Each row was made from one walk, in order. Every step used is in the known rows, and no mark comes twice. Write each row's walk.
(in the rows, 128 means zero)
Known rows
U/R/L: [172 109 142 114 123 186 110 145 161 101 116  81 114 120  91 129 168 135
 127 109 159 149 118 158 136 161 153 159]
S/A/N/C: [159 162 149 119 110 205 138 123 181 118 162  71 157 111 134 109 135 121
  68  92 194 139 176 121 134 156 161 196]
S/A: [167 108 139 108 107 174 128 136 175 116 152  74 137 121 109 124 153 140
  60 102 195 120 123 133 124 157 142 172]
U/R/L/A: [178 130 141 116 129 187 106 140 166  90 118  76 124 109  96 115 180 130
 130  91 172 130 111 167 125 157 159 143]
R/P/A/N/C/B: [152 163 151 120 128 170 121 125 189  93 168  76 147 158 163 112 139 118
 101 101 193 159 233 145 154 146 175 185]
R/L/A/S: [168 138 158 116 138 202 101 132 160 100 127  67 121 104 121 122 196 124
 142 102 199 123 156 143 133 156 173 121]
N/C/B/A/L: [146 128 166 122 108 229 146 120 165 100 156  77 134 125 118 105 129 139
  91 103 186 160 191 144 148 150 171 183]
C/B/A/P/R: [144 104 150 112 101 192 145 136 174 104 119  85 119 158 111 122 137 134
 117 115 184 157 158 146 141 149 152 143]
C/B/A/L/R: [149 107 159 120  96 185 137 142 178 107 134  88 127 112  94 116 153 138
 109 131 191 141 118 159 131 153 168 166]
C/B/A: [154 105 153 110 109 188 131 136 172 103 121  81 129 145 111 119 170 140
  79 102 195 136 172 167 131 148 155 162]
C/B: [159 104 157 104 107 172 127 135 176  90 152  75 112 149 124 132 146 141
  96 101 185 134 153 152 137 151 155 178]
S/A/N/C/B: [151 143 160 118 103 219 140 140 192 102 180  65 148 126 146 106 139 130
  68  77 203 136 218 141 139 158 165 203]
S/A/B/C: [158 155 147 110 124 184 111 123 156 116 171  79 166 104 105 120 143 156
  43 120 219 146 120 157 136 157 161 155]
S/A/L: [155 114 148 114 106 196 132 128 171 110 165  75 142  92 105 125 132 145
  96 124 197 135 110 125 133 162 152 169]
R/P/A/B/C: [160 182 137 112 147 135  92 108 155 108 159  90 165 134 122 124 146 144
  81 146 208 164 138 161 150 146 170 136]
P/A/S: [152 109 151 120 137 163 125 115 163 107 137  74 137 133 128 126 158 145
 133 125 193 123 157 114 129 153 154 144]
P/R/L/A: [171 140 147 105 123 185 117 132 173  89 133  72 115 136 105 128 183 132
 113 103 169 133 129 130 130 154 152 137]
U/R/P/A/N/C: [164 177 129 129 135 162 122 124 180  99 150  84 164 134 133 101 129 112
 128 106 170 160 179 138 141 151 166 178]
U/R: [170 113 135 114 112 165 128 131 166  96 133  83 133 126  93 121 135 135
 117 104 164 135 101 148 124 156 144 170]
U/R/P/A: [171 123 121 117 133 134 110 136 172  96 141  86 144 146 109 117 151 130
 126 118 171 141 121 151 132 153 148 151]
N/C/B: [163 122 162 110 107 187 135 126 172  91 177  71 110 161 136 118 128 134
  71  79 172 145 181 140 144 147 164 206]
R/P/A/S: [160 132 138 116 143 146 106 127 166 106 148  81 143 138 135 126 158 124
 137 130 200 133 168 125 142 152 161 129]
B/A: [161 124 141 112 115 177 131 120 162 120 102  87 135 125  98 119 169 130
  75 114 187 138 134 146 127 146 149 158]
L/A: [173 145 145 109 119 157 122 114 169  95 136  76 130 122 115 119 158 130
  94  98 187 118 105 144 119 147 154 157]
A/N/C: [161 176 156 118 116 189 137 106 172 111 142  77 141 122 136 119 128 114
  95 102 177 156 174 120 142 146 166 198]
B/A/N/C: [156 177 150 123 117 206 143 108 169 123 113  84 157 117 122 106 150 112
  80 103 186 159 192 132 135 144 165 180]
R/L/A: [175 137 150 110 127 179 105 125 165 101 118  73 111 115 112 127 188 128
 104 100 186 130 126 152 132 151 164 146]
B/C: [176 143 157 106 121 151 119 106 154 121 131  86 137 137 112 124 142 142
  55 120 184 153 115 139 137 142 159 173]

Write each row's walk
[142 140 155 116 110 205 131 129 182 106 108  82 149 122 123 117 174 130
 102 109 209 147 198 166 132 150 164 160] -> C/B/A/N
[151 156 165 115 109 199 138 119 181  94 161  72 133 136 150 118 130 122
  97  88 186 153 210 140 147 149 173 205] -> A/N/C/B
[164 125 128 124 144 154 108 138 167  94 149  82 156 131 118 111 155 127
 163 117 185 133 148 139 134 158 158 124] -> U/R/P/A/S
[184 144 133 108 109 115 106 143 181 113 146  93 124 131 104 128 145 104
  93 129 175 139  82 145 134 146 161 168] -> L/R/P
[154 126 149 119 127 198 128 124 155 118 112  81 148 115 105 115 173 126
 116 115 202 131 162 134 128 151 156 129] -> B/A/S
[146 107 161 117 120 212 128 139 167 103 131  75 139 131 120 112 180 136
 119 102 211 131 201 155 134 153 163 135] -> C/B/A/S
[151 156 149 114 141 148 113  98 149 110 147  85 156 133 116 126 140 165
  76 140 202 154 133 149 138 147 163 151] -> P/A/B/C
[146 111 151 119 125 161 135 102 165 103 140  79 132 122 115 132 133 155
 129 144 181 145 117 118 134 153 153 166] -> P/A/L
[164 123 152 116 102 154 133 124 173 110 147  89 120 103  94 130 120 131
 127 144 173 142  64 125 130 152 162 179] -> A/L/R
[154 123 165 125  96 200 148 135 176 108 157  83 126 123 105 100 131 131
  93 109 180 150 148 146 140 148 175 192] -> N/C/B/A/L/R
[165 176 146 115 121 172 125 108 178  98 122  77 151 102 128 118 160 120
 118 106 201 128 130 144 120 149 163 157] -> L/A/N
[164 144 142 109 112 155 138 111 171  98 134  81 123 136 116 126 119 126
 132 114 179 137  97 126 127 149 153 138] -> L/A/P/R
[160 116 150 108 113 176 123 132 163 113 113  83  93 142 106 149 139 126
 137 136 163 168 124 122 151 154 157 142] -> A/P/R/L
[158 126 148 121 104 171 137 125 167 125 116  93 138  95  80 116 148 131
 111 145 183 143  79 139 125 150 162 161] -> B/A/L/R
[168 129 130 110 131 124 107 122 171 106 141  85 135 148 124 130 152 128
  99 127 186 141 136 136 139 146 152 154] -> R/P/A
[150 123 167 122 122 226 137 131 164 103 155  71 139 142 131 100 156 128
  97  82 197 137 229 141 142 150 174 161] -> N/C/B/A/S
[158 174 140 111 126 173 112 108 163  85 155  77 142 101 110 126 152 137
 110 108 206 126 106 162 126 153 163 143] -> L/A/B
[169 178 137 116 137 105  94 122 165 117 159  96 158 130 108 117 142 138
  80 155 201 156 100 161 142 145 174 148] -> L/R/P/A/B/C
[165 116 148 104 118 186 121 138 171 102 129  79 105 144 100 143 163 132
 111 121 157 154 138 119 142 156 145 153] -> P/R/L
[171 177 147 119 143 196  90 125 148  91 137  81 153  94  94 111 168 150
 110 109 196 155 110 193 138 158 177 125] -> U/R/L/A/B/C
[162 139 156 112 135 207 115 137 168  89 140  69 125 123 115 122 187 126
 152 104 184 124 158 121 132 159 158 112] -> P/R/L/A/S
[141 113 160 117 108 214 136 127 167  99 135  82 135 115 107 120 150 147
 114 121 199 152 162 157 139 152 163 156] -> C/B/A/L
[145  96 155 112 109 211 128 150 170 109 104  83 103 153 107 133 165 136
 122 120 181 167 176 156 151 154 160 131] -> C/B/A/P/R/L
[165 161 134 120 124 112 113 131 193 119 126  93 151 126 125 122 157 112
 122 146 189 141 123 137 130 147 165 166] -> L/R/P/A/N
[143 140 162 123 121 185 141 114 184  96 153  71 138 156 158 113 136 140
  99 100 186 149 224 134 141 148 168 201] -> P/A/N/C/B
[160 172 153 108 127 169 110 103 148 107 149  87 150 117 108 128 134 148
  72 135 202 161 117 156 143 149 168 156] -> A/B/C
[152 160 126 113 136 143  99 117 166  94 161  85 147 129 121 133 147 136
 117 140 200 148 139 153 144 153 160 139] -> R/P/A/B
